What can hang from each mark:
W: U V
E: F H
H: E V
X: F
J: G
V: H J W
F: E X
U: W
G: J

Each row was made from one small tree. Brackets hold a mark, then the marks that hang from it, in alphabetical order. Every link used is in the known rows. Write each row's tree.
Known rows:
[F [E [H V]] X]: [ -4  -3  -2  -1  -1  -1 -10   9  -5  -3  -4 -15 -20   6   8  -9 -10 -21
   9   1   8  29 -98  -9  -9   0   0   7 -20 -10  10  -4   0   0   0  -3
 -55 -21   3  21   9  -5   0   7 -14   6 -17  -5 -16   0  -3 -10  -9   1
  24  21  19  24   1 -10]
[V W]: [-36   6  -3  -3   3   3   7   3 -15  -2   3   7  -6   8   5   1  16   5
  11   3 -12 -11  72   5  -1  -7  -1  -1  16   4   2   2  -9   2  -3 -13
  16  -7  -3  17  16   6  -1  -1  -1  12 -12  10  -7  -1  -2   1  -7 -15
  -5 -18  -1 -19  -6 -10]
[V [H E] J W]: [ 19   8 -10   3  -3  -1   4  -1  10 -14   3 -12  16 -21  11   5 -13  13
  -3  -2   6   6  34   2  -8  -2  -8  -2  21   7   3  -7 -35  -2   1   7
  29  21   0 -16  -4 -10  -2  -5   6  17   6  -8  -6 -14  -3  -1  -2  -8
 -15 -18   5 -40  -9   5]
[W U [V H J]]: [ -6  -1  11   4   3   1   3 -21  17   2  -7   1  14   0  -9   3  17  -6
 -14  -6   7  -8  18  11  18   0  -3  -3 -11 -14 -15   1  30  -1  -2  15
  60 -27  -1 -30  12 -19  10  -4  -1 -23   4  -4   8  32   4   6  32   7
   0   6  -8  -3   9  14]
[W U]: [-43  -2   5  -1   8   6   4  -9 -24   2  -4  19   9  13  -8   1  32  -6
  -4   1  -3 -24  26  13   7 -11  -5  -5 -16  -6  -2   8  30  -2  -1  -3
  35 -13  -9  22  29  -4   6   0   9  -5 -12   6   0  37   2   8   2   4
  -1   3  -2  -2  -5  -3]
[U [W [V H J]]]: [ -4   9  -9  -7   5   0   6  -6   1   6   2   0 -29   1  -1  -9  13  11
  -5   3  -2 -16  47   1   5  -3   3  -2  19  -5 -20   2  26   5  -6   5
  36 -23  12 -10 -17  -4   5   5  19  -8   5  11   6  -7   0   3 -14   7
  -3 -19  -7  -5  16   0]
[H [E [F X]] [V J [W U]]]: [ 28  -8  -4   2   0   1  -2  -7   9  -1   1   3  19   9   0  -2 -37   0
   3  -2   3  26 -20  -4  -3   1  -3 -11   2  -4 -20   0 -37  -1  -1   6
 -47  35  -2  -7 -17   2  -5 -18  -1  -7   5 -18  -5  -9   5  -5  19 -12
  -9  -2  -1  18  -3  12]
[G J]: [-55   7   5   3   3   0  -3  16 -10   6  -2  -7 -19  11   5   6  26   7
 -12   2   6 -21  22   7   7   3   0  -1  17  13  13   0  25   5   8 -15
  24 -20  -8  22  18  -5  -5  18   8  12  14   6   5  20  -1   9 -27   3
  -2 -25  32   5  -5   5]
[W U [V [H E] J]]: [  0  -5   2   3   0   3  -1 -20  28  -3  -6   3  13  -5 -10  -1  17  -4
 -14  -7   7   4  10  11   1  -1  -4  -8 -18 -11  -7   1  22  -4  -1  19
  44   1  -3 -31   3 -17  10  -5   6 -22   4  -4   3  26   4   4  32   5
   3   7  -2   5   4  21]
[F E]: [-26  -2  -4  -5   3   1  -8  15 -11  -3  -1  -6 -30  -4  -1  -5  24  -9
   5   1   1  12   4  -3   2  -8  -3  -1  -8   9  20   5  17   3   2  -2
   6 -19  -2  29  16   5  -4  12   9  14 -17   7 -27  13  -1   0 -36   1
  18   1  12   6   7  -5]
[E [F X] [H [V W]]]: [ -2  -5  21  -1  -4  -3   3   3  -5  10   1   2   0   5  11   4 -23 -15
   8   8 -11  -3 -48 -18  -4   4  12  17  -2 -10  -3  -3 -18   1  -8 -11
 -80  -8   1   5  -8  14   2   1 -34   5  -9   0  20 -27  -3  -1  11  -4
  -8  13   7  15  -3 -22]
[H [V W]]: [-28   4  -8   1   0   0  -1   5   1   4   0   3  -6  18   0   0 -11  -1
   9   3  -9   2  71  11  -8   1   2  -4  22  -4 -10   0   5   1  -8 -15
  -9 -15  -1  21  10  20  -4   0   1   3  -6  14  -2 -12   1  -1 -16 -18
   0 -21   2  13   3 -10]
[V H [J G] [W U]]: [ 16   9  -9   4  -1   0  15 -17 -22  -9   1   8  36 -19  -2  10 -10  16
  -4  -4   8 -31  64   8  16   0  -4  -3   6   9   4  -1 -25  -5  10  -3
  65   1   0 -19   2 -19  15 -11  12  -8  19  -7   1  -1  -1   0  27   1
 -10   2 -29 -47 -14   1]
[H E]: [-23  -2  -8  -3   1   5 -10  19   1  -5   2   3 -19  12   0  -7  29  -1
   2   0  -7   7   7   6 -31  -6   0  -9 -11   5  21   3  27  -1   2  -8
  -1  27  -5  24  12  12  -9  10  11  14 -14  11  -7  15  -1   0 -25   1
   3 -10  15   9  -7   4]
[X F]: [-30  -1   6  -1   3  -9  -1  15  -6  12   2   1  -9  19 -12   6  35  15
  15   3 -17 -14 -39  18  20   2  -6   9  -5  10   3   0  32   5  -3  -6
  46 -23  -4  27  25   5 -15   6  -4   6  -6  24   2  17  -1   6 -32   2
  16 -13   7   0   0  -2]
[E [F X]]: [-13   0  24  -5   5  -2  -1  14 -19  15  -2   1 -24  24   4   0  12  -7
   5   5  -8   3 -67 -22  16  -1   8   9  -5   0  13   7   6   8   1  -8
  -5 -15  -2  12  13  11  -2   2 -32   1 -16  -1   7  14  -1   0  -6   8
  -2  -3  11   7   2  -9]
[U [W [V H]]]: [-31   5 -13  -9   5   2   5  -5  -2   7   1   8 -30   4   1 -12  23   8
   3   3 -10 -23  49   2  -6  -4   6  -1   4 -12 -19   4  33   6  -8  -6
  35 -21   8   3 -12   5   6   5  18  -9  -6  19   5 -14  -2   4 -13   9
   0 -18  -1   3  16 -10]
[U [W [V J]]]: [ -8   6  -7  -9   6   1   5  -2  -4   5   3   3 -38  15  -4 -11  21  13
  -3   1  -4 -12  65   4   6  -5   3  -6  21  -1 -22   4  32   6  -6   5
  15 -18  12  -3 -12  -2   0   5  22  -9   3  13   2   0   0   2 -16   3
  -3 -17 -12   7  18   3]
[W U [V [H E] [J G]]]: [  8  -5  -7   3   0   4  -2 -17  20  -5  -3   7  14  -5 -15  -2  18  -2
 -14  -8   8  -4  26  11  -7   5   1 -11 -29  -3   1   4  27  -6  10   7
  50  11  -1 -30   0 -12  13  -5  14 -27  14   0   5  20   4   0  33  11
   9  17 -22   3  -1  20]
[W U [V [H [E [F X]]] J]]: [ 14  -8   9   1   1   1  -1 -18  27   3  -5   4  15   1  -7  -3   6  -8
 -11  -7  10   9 -44  -2  11   1  -1  -3 -25 -13 -13   3   3  -2   0  20
  29   4  -3 -37  -1 -18  11 -10  -9 -26   3 -15   5  21   5   3  43   9
   0  15  -3   6   6  19]

Write each row's tree:
[ -5  -1   3  -2  -2   0  -5  12   5   4   1  -3  -3  -3   8  -1   6  -4
   2   2  -5   7 -76 -15 -12   2   7   5 -14  -2  24   2   1   3  -1  -6
  17  15  -5   2   1   8   0   2 -14   6 -12  -2   3  -4  -2   0  -7  13
  -4  -6  21  -7  -5  -4] -> [V [H [E [F X]]]]
[  5  -5   7   2  -3 -10  -7  11   4   2   2 -14  -6  -9  -9   6   9   2
  10   1  -6   6 -59  15  22   3 -10  14  -2   9  -3  -8  17   1  -3   8
 -14 -24   2  18   4  -3 -19   9   1  13   0  11  -8  -2  -1   5 -36  -1
  22  15   8  14   6  -1] -> [X [F [E [H [V J]]]]]
[  9   1   1   6  -5   2   5  -6 -10  -5   0   5  19  -9   0   8 -16  -4
  -8   2   1 -20  50  12 -15   2   3   2   3   0   2  -4   3  -8   0  -9
 -41  -3   2   3  -2  -2   4   5   3   2  10   6  15  -9  -2   0  12  -7
  -4  20 -18   0 -10 -10] -> [E [H [V [J G] [W U]]]]
[ 33   1 -12   3  -3   2  11 -14  -7 -11   2  12  39 -34  -1   6 -13  17
  -6  -3   3 -18  40  -5   7   1  -1  -6  -2  13  10   1 -38  -5  11   3
  30  41  -4 -26 -16 -10  10 -12  10  -5  19 -13   1 -18   1   0  27   3
 -16  11 -27 -36 -13   5] -> [V [H [E F]] [J G] [W U]]
[ 11  -6  -4   0   0   0  -3  -8  -8  -8  -3 -10   9  -2   7  -6 -22 -13
   4  -2  18  25 -68  -5   2  -3  -6   5 -14  -7 -10  -5 -28  -3   2   9
 -50 -13   3   6   0 -16   3  -6  -1   1  -7 -17 -18   2  -2  -9  14  -7
  14  26   6   8   0  -4] -> [F [E [H [V J [W U]]]] X]
[ 29  -3   8   2  -3  -3 -11  14  18   5  -1 -10 -16   5  -5   2 -20  -7
  -6  -1  -3  26  -4  -3 -16   5   1  -8  14   5   5   4  12   2  -2   5
 -47  22   0   4 -12  19 -12   7  -1   7   4   1   4  -2   4  -1 -24  -4
  -5  -8   9  33   6  11] -> [H [E F] [V J]]
[ 28   5   0   1  -5  -3   5  -1  11  -8   5  -7  18 -26  10   8 -18  12
  -3   0   0   0  25  -9   4  -1  -2   3  23   9   1  -5 -43  -1   0  10
  12  23   0 -23 -17  -5  -4  -5  -4  16   6 -11  -1 -20  -2   0   0  -4
 -23 -16   5 -36  -3   4] -> [V [H [E F]] J W]
[  -7   -1    2   -4    1    3   -7   11  -13   -5   -2  -12  -17    3
    9   -8   10  -16    9    1    9   20 -100  -12   -3   -3   -2   11
  -23   -4   18   -2   -1    1    4   -1  -39  -13    1   20   14   -9
    0    6   -9   10  -19   -7  -19    9   -6   -7   -6    6   21   25
   18    5   -4  -10] -> [F [E H] X]
[ -7  -1  -7  -2  -3   1   2   2   7  -3   3   5  14 -11  16  -1  -8   7
  11   3  -8   1 -20 -14 -12  -1   3   5  -7   2   5  -4 -44   1  -1  -7
   9  25  -5  -6  -8   4   1 -10 -13   8  -9  -5  -5 -26  -3  -1  10  -3
 -11 -16  10 -26  -7  -9] -> [V [H [E [F X]]] W]
[ -6  -6  -5  -1  -4   1  -7   8  16   1   3   9  -5   1   2  -2 -17  -2
  11   2 -16  18  40  -4 -23   1   6  -7   4   2   1   1 -16  -2  -6 -11
 -54  32  -5  13 -15  32  -7  -2   1   7  -6   5  -3 -27   3   0  -9 -14
  -7 -14   6  25   4  -6] -> [H [E F] [V W]]
[ 10   3 -10   4   1   0   4  -8 -12   0  -1   6  15  11 -11   4 -24   4
  -1  -2   4  -7  81  14   3   4  -1 -11  19   2  -7   1  -1  -4   4  -8
   3  -4   2   2   1   3   5  -7  12 -11  17   3   0   2   4  -3   8 -12
   0  -3 -28   5  -5   3] -> [H [V [J G] [W U]]]
[  7   3  14   6  -4   0  -2   6   0   3  -2 -10  -8   0   0   8  -8 -14
 -12   2   1  -5  10   9 -17   4   5   7  12  -3   4  -3  33  -2  -6  -2
 -47 -20   4  11   5   5  -6  16  -6  13   0  11  19   4  -3   2 -14   0
  -2   9  12  14  -4  -8] -> [E [H [V J]]]
[ 46  -1  -4   2  -1  -3 -12  18   9   6   2  -9 -21  18  -9  -4 -27  -1
  -2  -2   3  30 -50 -12 -14  11   8 -11   1   8  13   5   8   3   9  -6
 -45  32   3   0 -13  18  -7   2  -3  -6  13  -4   3  -1   3 -10 -11   3
   7   5 -10  34  -7  13] -> [H [E [F X]] [V [J G]]]
[-13   0 -12 -10   4   2   2  -4   4   8   2   8 -29   8   3 -17  13   8
   7   4 -11  -8 -14 -13  -6  -2   9  -3  -8 -11 -17   5  13   6  -6  -1
   8   6   6  -7 -22   6   4  -1   8 -13  -7  10   4 -21   0   1   2  13
   0 -14   3  10  13  -5] -> [U [W [V [H [E [F X]]]]]]
[  7  -8  13   2   0   2   0 -18  29   1  -5   6  15 -13  -9   2  13  -6
 -13  -7   5   2   8   3   8  -1   0  -4 -25  -7 -12   2  13  -3  -2  18
  31   5  -4 -35  -4 -11   8  -5  -2 -22   4  -9   6  20   6   7  33   8
  -4  12  -5   6  10  16] -> [W U [V [H [E F]] J]]
[ 45   4  -1   2  -4  -4  -4  13  -1  -1   0 -11  -8  -8   0   2  -8   5
  -8  -2  11   3 -59 -17  -1  13   5   0  -2  11  23   3  -1   2  14  -1
  25  24   3 -17  -6  -1   0   1  -8  -1  14  -8   7  -3  -1  -8  -2  19
  -2   4 -12 -17 -12  11] -> [V [H [E [F X]]] [J G]]
[ 21  -4  25   3  -2  -3   7  -8  -7   7   0   4  21  -2   7   8 -36 -11
  -3   4   1  -5 -47 -14   9   3   5  13   4  -9 -19  -3 -29  -1  -6   3
 -72  -7   1  -9 -13  -2   4  -5 -28  -3   2 -12  22 -13  -2   0  30  -2
 -13  26   3   8  -1 -13] -> [E [F X] [H [V J [W U]]]]
[-20  -8   7   0  -4  -8  -5  14  -2   2   1  -5  -8 -10  -7   4  33   2
  14   3 -11  -4 -58  13  20  -1  -7  17 -17  13  13  -5  18   1  -1   1
  -1 -21  -3  27  13   2 -15  11   3  15 -10  14 -12   1  -4   6 -34   6
  22  17  11   4   4  -9] -> [X [F [E H]]]
[ -4  -5  -9  -2  -1   0  -6   3  -6  -6  -1 -13  -8   4  10  -9 -16 -14
  13   0   7  28 -76  -9  -7  -1  -1   8 -12  -7   1  -6 -23   0   0  -4
 -60 -15   3  18   2  -1  -1  -2 -10   8 -15  -8 -18 -12  -4 -11  -3  -8
  20  18  13  13  -2 -13] -> [F [E [H [V W]]] X]
[ -2   2  -3   4   3   2   5 -12  -4   1   0   4  18  12  -7   5 -25   4
  -2  -1   4   2  69  15   9  -2  -7  -7  25  -5 -20  -1  -6  -1  -5   4
   0 -13   0   3   3   1  -1  -8   7  -3   8   0  -1   6   4   1   6 -19
  -6 -12  -8   5   2   1] -> [H [V J [W U]]]
[ -2   3   2   1   5   6  14 -16 -21  -6   0   9  23   0  -2   6   1  13
  -5  -2   5 -13  71  12  23 -11 -12  -6  17   5 -20  -1 -25  -3   1   8
  26  -4  -1  -3  12 -19   3 -11  10   3   6 -11  -5  22   2   5  15 -13
 -15  -4 -15 -30  -5   3] -> [V J [W U]]
[ 37   6  -8   2  -7  -2   5   3   3  -9   6  -1  14 -30   3   8 -15  14
  -3  -1   1  -7  39 -10   0   7   3  -2  12  17  24  -1 -35  -3  11  -5
  20  36   0 -23 -19   2   2  -1   2   8  18  -9   1 -29  -2  -4   4   3
 -14  -3 -22 -39 -11   2] -> [V [H [E F]] [J G] W]
